What can hang from each mark:
k701: k187
k187: k701 k837
k847: k281 k837
k366: k837
k281: k235 k847
k235: k281 k837
k994: k837
k837: k235 k530 k594 k994
k594: k837
k530: k837

Each row was made from one small tree. The marks that hang from a mark follow it in brackets, in the order of their numbers. Every link used is in the known rows. Write each row's tree.
Known rows:
k847[k281 k837[k235 k530]]: [-3.28  0.93 -0.28  0.42  1.28 -1.94  0.47 -0.54  0.95  0.17  1.40  0.01
 -0.70 -0.89  1.18  0.78 -2.59 -0.13  0.81  0.95 -0.02 -2.40 -0.76  2.44]
k530[k837[k235[k281[k847]] k594]]: [ 0.52 -1.95 -1.66  3.54  2.56 -0.51 -0.12 -0.46 -1.11 -0.15  1.76 -1.05
  0.58 -0.75  0.69  2.22 -0.67  2.76  1.09 -0.40 -0.02 -0.56 -2.30 -1.01]
k701[k187[k837[k994]]]: [ 1.23  1.07  0.33 -4.64  2.58 -3.15 -0.50  1.76 -1.06  0.30 -1.63  1.89
  1.07 -0.33 -0.81 -3.40 -0.68 -2.33 -2.27  1.23 -0.08  0.99  4.01  2.46]
k847[k837[k594]]: [ 1.17  0.90 -0.26  0.19 -2.60 -2.39  0.11  0.29 -0.59 -1.03  0.07  0.18
  1.36 -0.81  1.99 -1.90 -2.31  1.15 -0.80  0.36  0.45 -0.75  1.25  2.73]
k281[k235 k847[k837[k530 k594 k994]]]: [-2.13 -0.71 -2.38  1.36 -7.43 -0.17 -0.06  0.76  1.24 -1.90 -1.58  0.07
  0.28  0.69  1.60  0.61 -1.50  0.35  0.90 -0.33  0.53 -2.61 -2.28 -1.11]
k837[k994]: [ 1.64 -0.94  1.29 -2.50  2.13 -1.47  0.32  1.34  0.46 -1.28 -0.80  0.78
  0.78  0.31 -0.07 -1.16 -0.21 -0.58 -1.29 -0.21 -0.13 -0.41  1.96  2.94]
k594[k837[k235[k281] k530 k994]]: [-1.35 -0.18  1.80 -0.38  1.17  3.06  0.49 -0.39  0.58  1.23  0.53 -1.15
 -1.05  0.55  0.24  1.80  1.00  0.54  0.28 -1.69 -0.10  0.99 -1.94 -2.18]
k366[k837[k235[k281] k530 k594 k994]]: [ 0.42 -0.56 -2.55  0.14 -4.92  4.01  0.90 -0.90  1.62  0.21 -0.24 -2.59
 -0.57  0.13 -0.40  0.43  0.92  1.03  0.59 -0.51 -0.38  0.67 -0.97 -3.08]
k530[k837[k594 k994]]: [ 2.17 -2.18 -0.67  0.92 -5.14 -0.80 -0.14  0.20 -1.53 -0.71  0.86 -0.07
  1.40  0.20 -0.09 -0.49 -0.84  0.47 -1.25  1.04  0.28  1.64  2.09 -0.01]
k235[k281[k847[k837[k594 k994]]]]: [-0.49 -0.61 -1.97  1.22 -3.70 -0.99  0.03  1.15  0.51 -1.73 -0.92  0.01
  0.86 -1.01  1.86 -0.14 -0.26  1.74  0.39 -1.99  0.21 -2.06 -2.20 -0.43]
k994[k837[k235[k281[k847]] k530 k594]]: [-0.24  0.83 -1.99  3.12  1.90  2.82 -0.15 -1.05  0.99 -0.05  1.06 -1.98
 -1.00  0.03 -2.03  0.33  1.55  1.70  2.78 -0.09  0.58 -0.20 -3.64 -3.00]
k187[k701 k837[k235[k281[k847]] k530 k594 k994]]: [-0.91  1.19 -1.92  0.25 -1.68  2.12 -1.01 -0.70 -0.51  0.54 -0.65  0.30
 -2.02  1.11 -1.39  0.32  1.54 -0.73  1.50  1.23  0.11  1.56 -0.25 -2.81]
k530[k837[k235[k281[k847]] k594 k994]]: [ 0.07 -3.30 -2.14  3.25 -1.32  0.51 -0.15 -0.14 -0.74 -0.32  1.40 -1.47
 -0.02 -0.07  0.41  2.42  0.62  2.10  0.97 -1.06 -0.09  0.31 -1.94 -2.68]
k235[k281[k847] k837[k530 k994]]: [-1.67  0.90  0.50  0.76 -0.98  0.81 -0.17  0.69  1.05 -1.29 -1.12  2.22
  0.62 -0.47  0.12  1.82  2.01 -0.30  0.90 -1.66 -0.09 -2.60 -3.06 -0.95]
k994[k837[k235 k530]]: [ 0.60  1.23  0.60  0.49  3.29  0.93  0.01 -1.28  0.10  0.95  1.35 -0.66
 -0.99  0.07 -2.83 -1.29  0.35 -0.62  0.71  1.00  0.40  0.94  0.42  0.00]
k594[k837[k235[k281]]]: [-0.13 -0.12  1.95 -0.03  7.17 -0.23  0.49 -0.03 -0.40  0.97  1.14 -1.10
 -0.20 -0.91  1.90  1.39 -0.48  2.36 -0.34 -2.27 -0.28 -0.24 -1.78  1.10]
k847[k281 k837[k235 k530 k994]]: [-3.77 -0.44 -0.84  0.06 -2.49 -1.01  0.47 -0.16  1.44  0.11  1.05 -0.40
 -1.11 -0.11  0.99  0.93 -1.38 -0.82  0.63  0.35 -0.12 -1.44 -0.53  0.68]
k847[k837[k235 k530 k994]]: [-1.15  0.15  0.77 -0.45 -3.83  0.28  0.18 -0.49  0.49  0.65  0.12  0.03
 -0.93  0.42  0.06  0.00 -0.88 -1.43 -0.13 -0.03  0.06  0.40  1.12 -0.02]
k281[k235[k837]]: [-0.22  0.11  0.93  1.14  2.73 -4.50 -0.11  0.33 -0.19 -0.87 -1.01  1.07
  1.21 -1.15  3.07 -0.14 -0.67  0.39 -0.89 -1.19 -0.39 -3.31 -0.59  3.94]
k701[k187]: [ 1.99  0.90  2.10 -3.61  8.55 -3.16  0.08  1.76  0.12 -0.89 -1.48  1.66
  2.34  0.00 -0.20 -1.68 -1.39 -0.63 -1.90  0.74  0.01 -0.82  2.75  4.78]
k366[k837[k530 k994]]: [ 0.85  0.03 -1.01 -3.15 -3.69  1.96  0.94  0.62  0.98 -1.09 -1.10  1.04
  0.96 -0.51 -1.64 -0.87 -1.15 -1.00 -1.14  0.34 -0.09 -0.57  1.13  0.54]
k530[k837]: [ 2.03 -0.59  1.10  0.30  2.81 -3.04 -0.04  0.16 -2.07 -0.30  1.13  1.88
  1.95 -1.57 -0.20 -0.67 -2.39 -0.07 -1.55  0.95  0.03 -0.48  1.85  3.38]

Which tree is each row?
[ 1.38 -3.10 -0.85  1.70 -3.89 -0.04 -0.12 -0.64 -1.40  0.39  1.79 -1.75
  0.00  0.96  0.13  0.71 -0.36  0.82 -0.50  0.67  0.06  2.64  2.00 -1.27]
k530[k837[k235 k594 k994]]
[ 1.78  0.88 -0.87 -1.96 -3.21 -1.51 -0.92  0.28 -1.98 -0.20 -0.99  1.21
 -0.16  0.51 -0.60 -2.96 -0.15 -1.30 -1.48  2.10  0.24  2.51  4.20  1.44]
k187[k701 k837[k594 k994]]
[-0.59  0.68  2.48 -1.38  3.14  2.20  0.49 -0.47 -0.26  0.94  1.28 -0.43
 -0.52  1.06 -0.15  1.64 -1.44  0.83 -0.09  0.16  0.36  0.98 -0.36  0.23]
k594[k837[k235 k530]]
[ 0.07 -1.70 -0.43  2.56  6.60 -1.75 -0.11 -0.16 -1.19  0.08  1.57  0.54
  0.43 -1.82  0.31  2.28 -1.07  1.59  0.53 -1.08 -0.30 -1.74 -2.21  0.71]
k530[k837[k235[k281[k847]]]]
[ 0.44 -0.25  0.26  0.70 -1.36  2.95  0.38 -0.71  1.73  0.31 -0.18 -2.27
 -1.06  1.69 -0.07  0.51  2.05  0.29  1.34  0.10 -0.17  1.02 -0.74 -2.29]
k837[k235[k281] k530 k594 k994]
[-1.36  0.73 -0.72  1.79 -4.91  2.18 -0.22  0.37  1.08 -1.56 -0.85  0.71
  0.54  0.58  0.50  1.75  2.41  0.90  1.52 -1.07  0.25 -1.51 -3.14 -2.52]
k235[k281[k847] k837[k530 k594 k994]]
[-1.51  0.07  0.83  0.79 -3.57 -1.24 -0.14  0.05  0.78 -0.65 -1.59  1.17
  0.23  0.39  1.50  0.47  0.80 -1.47 -0.29 -0.55 -0.23 -2.10 -0.79  0.67]
k281[k235[k837[k530 k994]]]
[ 0.21  0.44  0.00 -2.57  5.40 -2.38 -0.40  0.63 -0.65  1.84 -1.12 -0.03
 -0.44 -0.71 -0.15 -2.19  1.02 -1.49 -1.11 -0.30 -0.69  1.07  1.97  0.66]
k701[k187[k837[k235[k281] k994]]]
[ 0.08  0.15  1.20  0.69  0.50 -2.06 -0.01  0.51  0.04 -0.60 -0.93  1.25
  0.89 -1.48  1.81 -0.28  2.03 -0.11 -0.81 -2.35 -0.57 -1.52 -0.59  1.44]
k235[k281 k837[k994]]
[ 1.12 -1.20  0.82  2.57  5.67 -2.34  0.03 -0.94 -1.55  1.17  1.69 -0.04
  0.52 -2.07  0.62  0.65 -0.74  0.67 -0.33 -0.46 -0.56 -0.42 -0.19  1.47]
k530[k837[k235[k281]]]
[ 0.64  0.36 -1.26 -1.53  1.66 -1.12 -0.41  0.30 -0.39  1.56 -0.77 -1.68
 -0.35  0.41  0.37 -2.28  1.41 -0.35 -0.46  0.33 -0.39  2.24  1.86 -1.00]
k701[k187[k837[k235[k281] k594 k994]]]
[ 0.28  2.82  1.18 -1.86  3.32 -0.63 -0.82 -1.31 -1.69  1.64 -0.03  1.95
 -1.61  0.27 -1.86 -1.48 -0.99 -2.63 -0.38  2.93  0.03  1.81  3.47  2.18]
k187[k701 k837[k235 k530]]
[ 1.17 -2.56 -1.00  3.14 -2.20 -0.06 -0.04 -0.95 -0.99  0.78  1.47 -1.99
 -0.05 -0.31  0.85  0.89  0.86  1.13 -0.01 -0.47 -0.34  1.61  0.09 -1.86]
k530[k837[k235[k281] k594 k994]]
[ 1.39  0.30  0.54 -1.21 -4.10  2.29  0.29  0.46  1.22 -1.21 -0.82 -0.40
  0.28  2.06 -0.94 -0.81  0.38 -0.39  0.12  1.59  0.44  0.79  1.35 -0.38]
k837[k530 k594 k994]
[-0.33  0.45  2.16 -2.58 -1.70  2.34  0.42  0.80  0.10 -0.27 -0.02  0.81
  0.34  1.05 -0.73  0.53 -0.62 -0.22 -0.97 -0.14  0.48  0.95  0.23 -0.26]
k594[k837[k530 k994]]
[ 0.45  2.35  0.74 -4.71  0.24 -0.76 -0.44  1.08 -0.43  0.63 -1.87  2.28
  0.71  0.50 -2.22 -2.98 -0.46 -3.47 -1.51  2.40  0.14  1.26  3.55  1.04]
k701[k187[k837[k530 k994]]]
[-2.31 -0.74  0.63 -0.35  2.05  3.60  0.33  0.41  0.91  0.13  0.47 -0.62
 -1.01  0.85 -0.21  3.45  0.81  1.47  1.23 -2.26  0.15 -0.36 -3.86 -2.95]
k594[k837[k235[k281[k847]] k530 k994]]
[ 0.47  1.70  0.56  1.94  5.03  0.87  0.05 -1.51  0.50  1.30  1.06 -1.02
 -1.01 -1.05 -2.27 -1.22  1.55 -0.27  1.26 -0.15 -0.02 -0.10 -1.55 -0.67]
k994[k837[k235[k281] k530]]
[ 0.27 -0.52  1.59 -1.58  0.92  1.62  0.41 -0.15  1.20  0.13 -0.17 -0.46
 -1.06  1.81 -1.05  0.43  0.53 -1.27  0.24  0.60 -0.08  0.97  1.35  0.10]
k837[k235 k530 k994]
[-1.30  0.75 -1.62  1.38 -6.12  1.43 -0.01  0.58  1.23 -1.50 -0.93  0.50
  0.49 -0.30  0.62  0.36 -0.06  0.73  1.23 -0.73  0.45 -1.92 -2.72 -1.92]
k235[k281[k847[k837[k530 k594 k994]]]]
[ 0.01  1.83 -0.73  0.24 -2.51  1.52 -0.86 -1.49 -0.83  1.63 -0.47 -0.28
 -2.09  0.84 -1.04 -1.26  1.88 -1.66  0.52  1.86 -0.12  2.87  1.74 -2.06]
k187[k701 k837[k235[k281] k530 k594 k994]]
